Every row comes from one small tree of marks. The marks that hang from a mark follow it in brackets, in alphabetical order. Every link used is in the known rows. Which tree was each row made from?
Known rows
G[N V]: [ 15   2 -10   2   3   8   2  -1  -4  -7   5  -7 -13  12 -13 -18   1   1
  -1  -4  -7   2  -6]
U[K N]: [ 25  10  -6  -7   3  -2  10   3 -26 -20   1  -2  -7  -4  -9 -12  -7  -8
   6   6   8  -4   2]
G[N R]: [ 12   6 -12   4   2   9  -4  -3   1  -2  10  -1  -8   8 -16  -9   2   1
  -1  -9  -8   3  -1]
G[R V[N[U[K]]]]: [ 31   9  -9   1   0   6  16  -4   2 -16  10  -1  -8   5 -16  -8  -1   3
   0 -10 -17   0  -7]
E[T]: [  7   4  -2  -6   7  -1   6   7 -15  -3   0   0  -7   3 -11 -14   2   1
   6   4  -6   1   1]
G[R]: [ 11   8  -6   0   4  -2   3  -6  -4  -2  13  -4  -7   4 -15 -11   2   4
  -1  -5  -9   3   3]
G[V[N[U]]]: [ 23   8  -7  -4   4   2  16   1  -4 -10   1  -4 -12   5 -12  -6  -1   6
   3  -3 -10  -2  -8]
T[B E J[U[N] Z[K]]]: [ 23  -8 -33   0  -5  15  12 -19  -4 -20  -1  -7   2 -34  -7  13   3  10
   4   0   2  -4   5]
T[B E]: [ 10   1 -14  -4  12   1   1  -9   3  -9  -5   4 -10 -14  -6   0  -1  15
  12   1  -5   0   3]
E[T[B J[U[K N]]]]: [ 22  -9 -22  -8  -5  10   8   6 -14 -22   3   1   3 -15 -14  -1   4   1
   8   2  -8  -5   3]
J[T[E] U[K N] Z]: [ 30  -6 -30   0  -5   6  23 -10 -33 -17  -1   2  -3 -30  -3  -3  -5  -7
  -3  10  15  -6  -7]
G[R V[N]]: [ 22  13 -13   1   5   6  12  -3   3  -6  12  -4 -12  12 -16 -12   1   3
  -2 -11 -17  -1  -3]
Z[K]: [  6  14   0   1   7  -1   4  -9 -11  -9  -2  -7  -5  -2 -14 -13  -2   0
   4   0  -1   1   6]
R[G[N[U[K]] V]]: [ 23   5 -12  -4   3  -3  11  -5  -9  -9  -4   1 -11   5 -15 -11  -4   2
   5   1   3   6  -9]
J[T U[K] Z]: [ 25  -6 -25   3  -7  -3  14  -9 -31  -9  -3  -1  -2 -23  -9 -11  -3  -4
  -6   5  12  -2  -9]
J[U Z]: [ 16  -3 -18   3  -5  -7   9 -11 -23   4  -1 -13  -6 -16  -7  -7   1   5
  -7  -2   9   3  -8]
N[U[K]]: [ 22   2   2  -4  -1  -8   9  -2 -13 -16  -2  -3  -4  -9 -10  -5  -4   4
   6   3   1   2  -4]
J[Z[K]]: [ 10  13  -6   6   4  -4   8 -17 -15   0  -9  -9  -7 -10  -9 -12  -3   3
   0   1   7   3  -2]
R[G[N[U] V]]: [ 18   5 -12  -4   5  -1  11  -4  -6  -2  -2   1 -12   8 -16 -10  -1   5
   3   2   0   6  -9]
E[T[B J[U[K]]]]: [ 19 -10 -20  -6  -5   6   5   4  -9 -19   1   0   3 -15 -14  -2   5   4
   8   0  -9  -2   3]
E[T[B J[U[N] Z[K]]]]: [ 18  -5 -23  -2  -5  14  11  -3 -15 -15  -2  -1   4 -21 -14   0   6   2
   4   2  -6  -4   1]

Which tree is each row?
[ 30  -9 -32  -2 -10   5   9  -8 -14 -19  -1  -6   2 -27 -11   5   2   5
   2   0   4  -4  -1] -> T[B J[U[K N] Z]]
[ 18  16 -16  -9  12  -8  15  -3 -10   2  -5   0 -17  11 -14 -12  -4   4
   6   0   2   3  -5] -> R[G[V[N]]]
[ 16  -6 -22  -6   4   5   3  -8  10 -16   2  -2  -5 -15  -7   9   2  18
  11   0  -6   0   9] -> T[B E J]
[ 20 -10 -27  -7  -6   8   5   0  -8 -17   7  -5   2 -17 -15   6   6   7
   3   0  -5  -6   5] -> T[B J[U[N]]]
[ 10  -1 -19  -4  12   5   6  -4  -4 -11  -2  12  -8 -14  -9  -3   0   8
   9   8  -4  -4   2] -> J[T[B E]]
[ 16   5 -13   1  -3   0  10 -12  -8  -7   0 -14  -3  -9 -11  -3   1   6
   0   0   5   2   4] -> T[J[Z[K]]]
[ 30  -9 -36   1  -3   9  18 -12 -26 -20  -6   8  -1 -37  -5   1  -3  -2
   1   9  10  -8  -8] -> J[T[B E] U[K N] Z]
[ 25   9  -9   1   1   7  16  -4   4 -10  12  -2  -9   7 -16  -6   2   5
  -2 -10 -19   0  -6] -> G[R V[N[U]]]
[ 14  -8 -15  -8  -5   5   9   6 -14  -9   9  -8   1  -4 -13  -4   6   3
   2   1  -6   1   4] -> E[T[J[U]]]
[ 14 -10 -20  -6  -3   7   4   4  -7 -13   4  -1   2 -12 -15  -1   7   7
   6   0 -11  -1   3] -> E[T[B J[U]]]
[ 21 -14 -33  -1  -5   6   8 -17   1 -11  -1  -8  -2 -30  -4  13   4  18
   3  -2   0   1   2] -> T[B E J[U Z]]
[ 14   3 -15   7  -4  -1   9 -18 -22  -1  -4 -14  -2 -19 -10  -8   0   1
  -6  -3   8   2  -4] -> J[U Z[K]]
[ 22  -2 -23   0 -10   7  15 -10 -19 -12   5 -16   2 -17 -12   2   3   0
  -5   1   7  -2   3] -> T[J[U[N] Z[K]]]
[ 28  -1  -7   7  -6  13   8  -7   4 -19  13  -2  -4   5 -18 -11   1   0
  -4 -10 -16   3  -9] -> G[N[U[K]] R V]
[ 17   1  -7   3  -1  11   0  -3   2  -6  10   0  -4   3 -16  -1   3   4
  -1  -8 -11   3  -5] -> G[N[U] R]
[ 15  -6 -22   0  -4  10   8  -6  -9 -12  -3  -3   4 -20 -14  -1   6   6
   4  -1  -7  -1   1] -> E[T[B J[U Z[K]]]]
[ 20  13 -14  -9   9  -7  18  -3  -9  -1  -5   1 -14   7 -14  -7  -3   6
   6   2   0   3  -7] -> R[G[V[N[U]]]]
[ 28 -10 -26  -1 -10   0  14 -15  -9 -15   3 -16  -2 -24  -1   6  -2   9
   0  -2  10   4   2] -> T[E J[U[K] Z]]
